Each row was made from one walk, in order. Every step used is in the known rows, and no mark comes twice. Write each row's walk.
Known rows:
gugup, zuvolid, lidaz, fonek, totob, lunuvo, zogesuv: -3.45  -1.78  -4.55  +2.01  +4.65  +0.61  -4.99  +1.19  +3.64  -1.06  -0.85  -3.83  +0.80  -0.62  -2.97  -0.60  +2.94  -0.02  -0.25  -0.65  -0.50  +3.08  +2.47
gugup, zuvolid: -1.21  +2.60  -1.75  +0.44  +2.90  -0.16  -2.49  +3.31  -0.65  -0.55  +3.95  -1.64  -0.95  -0.95  -0.87  -1.61  +2.73  +0.12  -0.43  -3.15  -0.82  +1.91  +0.64
suteku, lunuvo, totob: -5.41  +1.99  -0.22  +0.66  +4.96  -1.67  -4.49  -2.99  -0.24  -5.06  +1.61  -4.01  +2.62  +1.18  +1.55  -3.26  +3.20  +2.57  +1.88  -2.35  +1.76  -0.56  +3.46
fafin, lidaz, gugup: -0.41  -3.00  +2.45  +0.02  +2.87  +0.27  -1.46  -0.55  -0.45  -0.83  +4.59  +4.31  +3.36  -2.07  +2.93  -3.93  -0.35  -0.19  -1.61  -2.17  +0.11  +0.74  -0.60
zuvolid, gugup, lidaz: -2.13  -0.69  -0.07  -3.43  +2.96  +0.23  -1.63  +2.37  -1.43  -1.18  +3.50  +0.29  +1.72  -1.82  +0.75  -3.95  +3.69  -0.81  -2.05  -2.55  -3.11  +0.84  +1.91
totob, lunuvo, zogesuv: -4.61  -0.75  -1.37  +1.54  +4.91  +0.03  -4.85  -0.25  +1.86  -1.27  +2.82  -1.07  +2.02  +0.11  -1.07  -1.28  -0.06  +1.17  +1.12  +0.40  +1.19  +4.23  -1.19
fonek, totob: -5.01  +1.70  +0.69  -2.95  +5.10  -1.78  -2.91  -0.72  -4.91  -0.77  +0.57  -1.97  +0.06  -0.45  -2.41  -1.55  +1.69  +0.26  +1.70  -5.11  -3.50  +2.03  +0.60
totob, lunuvo: -3.33  -1.03  -1.08  -1.15  +5.32  -2.14  -3.06  -1.20  +0.18  -1.72  +3.78  -1.66  +2.65  -2.43  -0.32  -2.34  +0.05  +3.12  +0.29  -0.15  -0.05  +2.12  +1.86
lunuvo, totob: -5.94  +1.92  +1.06  -0.95  +6.11  -1.46  -4.58  -2.32  -0.56  -1.60  +1.37  -2.35  +1.22  +0.75  +0.71  -1.62  +2.35  +2.62  +2.83  -2.13  -0.37  -0.15  +1.32
zuvolid, gugup, fafin: -0.60  +0.61  +3.18  -0.67  +4.67  +1.72  -1.85  +1.45  -3.22  -0.83  +3.12  +2.00  +2.86  +0.20  -1.54  -1.76  +1.59  -0.23  +3.41  -1.03  -0.88  +1.08  +2.12
fafin, gugup, zuvolid: -1.23  +2.26  -1.43  +0.49  +2.56  -2.21  -1.88  +1.58  -3.85  -1.61  +4.97  -1.31  -2.87  +0.24  -0.69  -0.46  +2.42  -0.40  -0.11  -2.04  -1.29  +3.66  +2.04
zuvolid, lidaz, fonek, totob, lunuvo: -4.02  -3.59  -3.29  -1.38  +6.11  -2.16  -2.82  -2.22  +1.31  -1.99  -0.48  -3.37  +3.59  -3.38  -1.45  -1.65  +1.60  +2.44  +0.38  -1.36  -1.90  +0.90  +5.79
lidaz, fonek, totob, lunuvo: -5.04  -2.57  -2.92  -1.38  +4.17  -3.53  -3.27  -1.70  -1.75  -2.97  +0.39  -4.16  +1.94  -2.77  -1.27  -3.15  +0.87  +2.65  +1.67  -1.76  -2.39  +2.93  +3.86
fafin, lidaz: -1.76  +0.30  +2.51  +1.03  +6.04  +0.50  -2.46  -1.02  -0.54  -1.27  +4.53  +2.88  +1.82  -2.33  +1.62  -2.92  +1.05  +2.52  -1.29  -1.03  -0.45  +0.83  +0.51
zuvolid, gugup, fafin, lidaz, fonek, totob, lunuvo: -1.84  -3.76  +0.96  -0.21  +4.89  -0.83  -3.93  -0.85  -2.59  -3.04  +0.77  -0.80  +2.59  -2.64  -1.49  -3.83  +1.21  +3.18  +1.07  +1.24  -2.15  +2.52  +5.05
fonek, totob, lunuvo, zogesuv: -5.89  -0.18  -1.13  -0.41  +5.36  -0.88  -5.70  -0.91  -1.04  -1.06  +0.61  -2.97  +0.37  +0.84  -3.26  -1.20  +0.55  +0.57  +1.18  -1.08  -0.87  +4.64  -0.94
fafin, gugup, lidaz, fonek, totob, lunuvo: -4.02  -2.66  -2.88  -1.80  +2.54  -5.10  -3.24  -2.46  -4.20  -5.51  +1.13  -4.59  -1.41  -3.00  -1.96  -2.84  +2.00  +0.92  -1.01  -0.29  -2.88  +3.96  +4.85
gugup, fafin, lidaz, zuvolid, dasum: +0.13  -1.21  -0.34  +1.86  +5.30  +4.21  +1.25  -2.20  -1.86  -3.18  +3.89  +1.86  +2.85  -1.96  -0.25  -1.84  +1.24  +2.88  +2.00  -1.39  +0.09  -0.54  +3.81
zuvolid, lidaz, gugup, fafin: +1.73  -1.35  +2.76  +0.58  +4.04  +2.64  -0.75  -0.50  +1.21  -1.28  +2.35  +3.12  +3.98  -0.84  -2.45  +0.12  -0.24  -2.99  +0.52  -0.91  +1.96  -1.77  +2.14
fonek, lidaz, zuvolid, gugup: -5.50  -2.53  -4.01  -2.72  +5.26  +0.94  -1.03  +1.06  -0.83  +0.62  +1.37  -0.17  +5.70  -0.63  -1.77  -4.65  +0.41  -0.12  +0.17  -4.32  -4.62  -1.44  +3.21
lidaz, zuvolid, dasum: -3.20  -2.11  -4.36  -0.93  +4.68  +1.84  +2.38  -1.42  -1.33  -1.44  +3.09  -0.58  +3.85  -1.52  +0.92  -1.93  +1.50  +2.49  +3.50  -4.84  -1.79  +0.25  +3.38
gugup, lidaz, zuvolid: -3.64  +1.29  -3.68  -0.40  +1.94  +0.84  +0.16  -0.22  +1.41  -5.14  +2.52  -1.33  +0.64  -1.79  -1.86  -3.55  +1.06  -0.65  -2.24  -2.08  -1.17  -2.11  +2.59

Write each row's walk:
+0.86  +2.25  +4.88  +2.83  +5.91  +2.21  -2.81  -1.18  -1.86  -3.23  +4.09  +3.18  +0.60  -1.34  -1.36  -1.55  +0.35  +1.11  -0.32  +1.23  +1.35  +0.47  +1.06 -> gugup, fafin, lidaz
-0.96  -1.11  -2.44  -1.05  +1.40  -0.24  -3.49  +3.41  -1.68  +0.86  +3.07  -1.36  +1.02  -1.07  -2.20  -2.94  +0.72  -3.52  -3.15  -4.72  -1.83  +1.17  -0.57 -> fonek, lidaz, gugup, zuvolid
-4.55  -1.89  -3.09  -2.03  +3.97  +1.07  +0.86  +1.18  +0.36  -0.27  +2.57  +1.40  +5.21  -0.45  +0.79  -4.38  +1.19  +1.13  +2.31  -3.37  -3.22  -0.90  +3.29 -> lidaz, zuvolid, gugup
+2.40  -3.80  -1.01  -0.03  +2.26  +1.95  -0.38  +2.27  -2.34  +0.69  +5.40  +1.69  +1.57  -2.58  +3.26  -2.48  +3.13  +0.92  -0.90  -4.22  -1.03  +2.67  +1.01 -> fafin, lidaz, gugup, zuvolid, dasum
-2.66  -0.17  -0.62  -0.35  +5.09  +2.68  -1.57  +0.87  -2.14  -1.51  +1.22  +0.28  +4.04  +0.23  -4.95  -3.15  -0.26  -1.36  +1.42  -1.74  -2.35  -1.58  +3.49 -> fonek, lidaz, zuvolid, gugup, fafin
-2.95  -3.05  +1.03  +2.43  +4.74  +1.69  -5.39  +0.05  -0.96  -2.50  +0.46  +0.02  +2.07  +0.01  -2.11  -2.88  +1.25  +1.28  +1.72  +2.04  -0.70  +4.28  +1.70 -> zuvolid, gugup, fafin, lidaz, fonek, totob, lunuvo, zogesuv
-2.31  -2.97  -2.83  -0.59  +1.42  -0.57  -0.73  +2.14  +0.23  -3.11  +2.43  -0.20  +3.25  -3.03  +2.66  -4.96  +3.85  -0.57  +0.10  -2.42  -3.26  +1.24  +3.66 -> zuvolid, gugup, lidaz, fonek
-2.46  -0.44  -3.49  +0.03  +4.37  -0.11  -1.79  +1.16  +0.41  -1.04  -1.06  -2.82  +1.17  -1.95  -2.06  -1.19  +3.88  -0.40  +0.37  -4.43  -3.07  +0.28  +5.02 -> gugup, zuvolid, lidaz, fonek, totob
-1.61  +0.33  +0.36  +0.00  +3.85  +2.86  +0.22  +0.98  -1.29  -2.41  +2.31  +1.54  +3.67  +0.43  -2.58  -2.60  +0.30  -0.16  +3.25  -0.92  -1.03  -1.30  +3.59 -> lidaz, zuvolid, gugup, fafin
-0.76  -3.61  +0.00  -1.35  +4.26  +1.14  -0.06  -0.49  +2.97  +1.08  +2.56  +3.13  +5.58  -1.80  +1.36  -1.44  +0.55  -1.99  -0.53  -3.36  -0.02  -1.65  +1.61 -> zuvolid, lidaz, gugup
-4.14  -4.26  -3.19  -3.43  +2.87  -2.75  -3.28  +0.47  -1.86  -3.16  +0.50  -3.91  +2.05  -3.36  -0.86  -4.72  +2.87  +1.68  -0.69  -1.47  -4.30  +2.73  +4.76 -> zuvolid, gugup, lidaz, fonek, totob, lunuvo
-2.95  -0.90  +0.82  +3.98  +4.76  +0.85  -5.97  -1.41  -0.58  -4.09  +0.29  -1.18  +0.37  -0.30  -3.33  -1.72  +0.20  +1.03  +1.18  +2.19  +0.95  +4.12  +0.86 -> gugup, fafin, lidaz, fonek, totob, lunuvo, zogesuv
-0.63  -1.27  -4.64  +2.46  +3.94  +0.86  -0.71  +1.79  +4.55  -1.17  +1.63  -1.00  +3.06  -2.83  +0.93  -1.31  +3.64  +0.04  +0.09  -2.37  -0.51  -0.49  +4.93 -> gugup, zuvolid, lidaz, fonek
-0.41  -0.53  +2.28  -0.08  +3.10  +1.21  -3.37  -0.15  -3.56  -1.53  +2.19  +0.97  +2.82  -0.17  -4.30  -1.95  -1.82  -3.92  -0.12  -2.33  -0.08  -0.01  +0.01 -> fonek, lidaz, gugup, fafin
+0.05  -0.44  -1.56  -0.34  +0.30  -0.31  -1.84  +3.44  -0.41  +0.03  +4.22  +0.24  +0.41  -0.73  +0.33  -2.65  +1.53  -2.02  -1.00  -3.80  -0.31  +1.51  -0.28 -> lidaz, gugup, zuvolid
-1.09  +1.49  +1.24  +3.43  +4.44  +3.11  -0.30  -1.66  +0.39  -4.89  +3.17  +2.20  +1.72  -1.00  -2.64  -2.68  -0.89  +1.42  -0.19  +0.77  +1.11  -2.15  +2.93 -> gugup, fafin, lidaz, zuvolid
-2.05  +1.34  +0.17  -1.22  +2.62  -2.53  -1.70  -1.15  -4.17  -4.29  +4.35  -0.60  -2.34  -1.29  -0.59  -1.55  +2.34  -1.70  -2.13  -1.09  -1.77  +2.41  +2.07 -> fafin, gugup, lidaz
-0.78  -1.57  -4.22  +2.91  +3.78  -0.95  -0.25  +0.45  +1.87  -1.94  +2.29  -0.64  +1.55  -1.88  +0.95  -0.56  +3.47  -0.59  +0.40  -1.52  -0.77  +0.97  +6.07 -> fafin, gugup, zuvolid, lidaz, fonek
-2.46  -2.58  -2.98  +1.82  +5.61  +0.20  +0.00  -1.03  +4.01  -1.37  +1.09  +0.71  +5.66  -2.98  +1.72  -1.41  +2.26  +0.62  +1.70  -2.27  -0.58  -0.90  +4.74 -> zuvolid, lidaz, fonek
+1.48  -1.05  +0.42  +1.18  +1.06  +0.93  -2.19  +2.93  +0.02  -0.51  +5.17  +2.10  +0.23  -1.79  +1.45  -3.56  +1.59  -0.86  -3.33  -2.19  +0.12  +1.21  -0.28 -> fafin, lidaz, gugup, zuvolid
-3.24  -2.66  -1.12  -0.46  +4.98  +2.07  +0.30  +0.68  +0.98  -0.62  +3.39  +3.40  +4.90  -1.48  +1.96  -5.20  +1.26  +2.46  -0.07  -1.61  -2.66  -1.16  +3.44 -> fafin, lidaz, zuvolid, gugup
-0.02  +0.80  -1.69  +0.58  +5.56  -0.26  -0.99  +0.67  +0.87  +0.26  +3.27  -0.13  -0.47  -0.80  -1.18  +1.02  +3.62  -0.55  -1.53  -1.53  -0.63  +0.49  +4.70 -> fafin, gugup, zuvolid, lidaz
-2.57  -0.78  -3.37  -0.05  +4.22  -2.09  -1.43  -0.22  -2.10  -1.78  -0.43  -2.69  -0.54  -1.14  -1.93  -0.26  +3.91  -0.85  +0.77  -3.50  -3.46  +1.66  +5.84 -> fafin, gugup, zuvolid, lidaz, fonek, totob
-2.53  -0.79  -2.91  +1.12  +1.33  -1.26  -1.23  +0.33  +0.50  -5.06  +2.25  -1.32  +1.50  -3.21  +1.20  -3.80  +2.68  -0.88  -0.39  -2.03  -1.34  +0.92  +2.69 -> gugup, lidaz, fonek
+0.92  -0.25  +5.12  +1.15  +5.97  +2.91  -2.43  +0.53  -2.19  -1.07  +4.09  +4.41  +2.54  -1.10  -0.20  -2.86  +1.49  +1.39  +0.41  +0.79  -0.31  +0.57  +1.94 -> zuvolid, gugup, fafin, lidaz
+0.06  -2.34  +1.79  +3.16  +4.23  +1.66  -1.54  +0.42  -0.81  -2.95  +2.86  +3.25  +3.86  -2.32  +1.91  -4.15  +1.82  +1.57  +2.14  +0.77  -0.65  +1.00  +3.86 -> zuvolid, gugup, fafin, lidaz, fonek
-2.51  -0.87  -2.37  +1.30  +1.16  -3.15  -0.75  -1.16  -2.52  -5.88  +3.25  -0.99  -0.37  -2.36  +1.35  -2.80  +2.44  -1.37  +0.00  -1.06  -1.51  +2.60  +3.80 -> fafin, gugup, lidaz, fonek
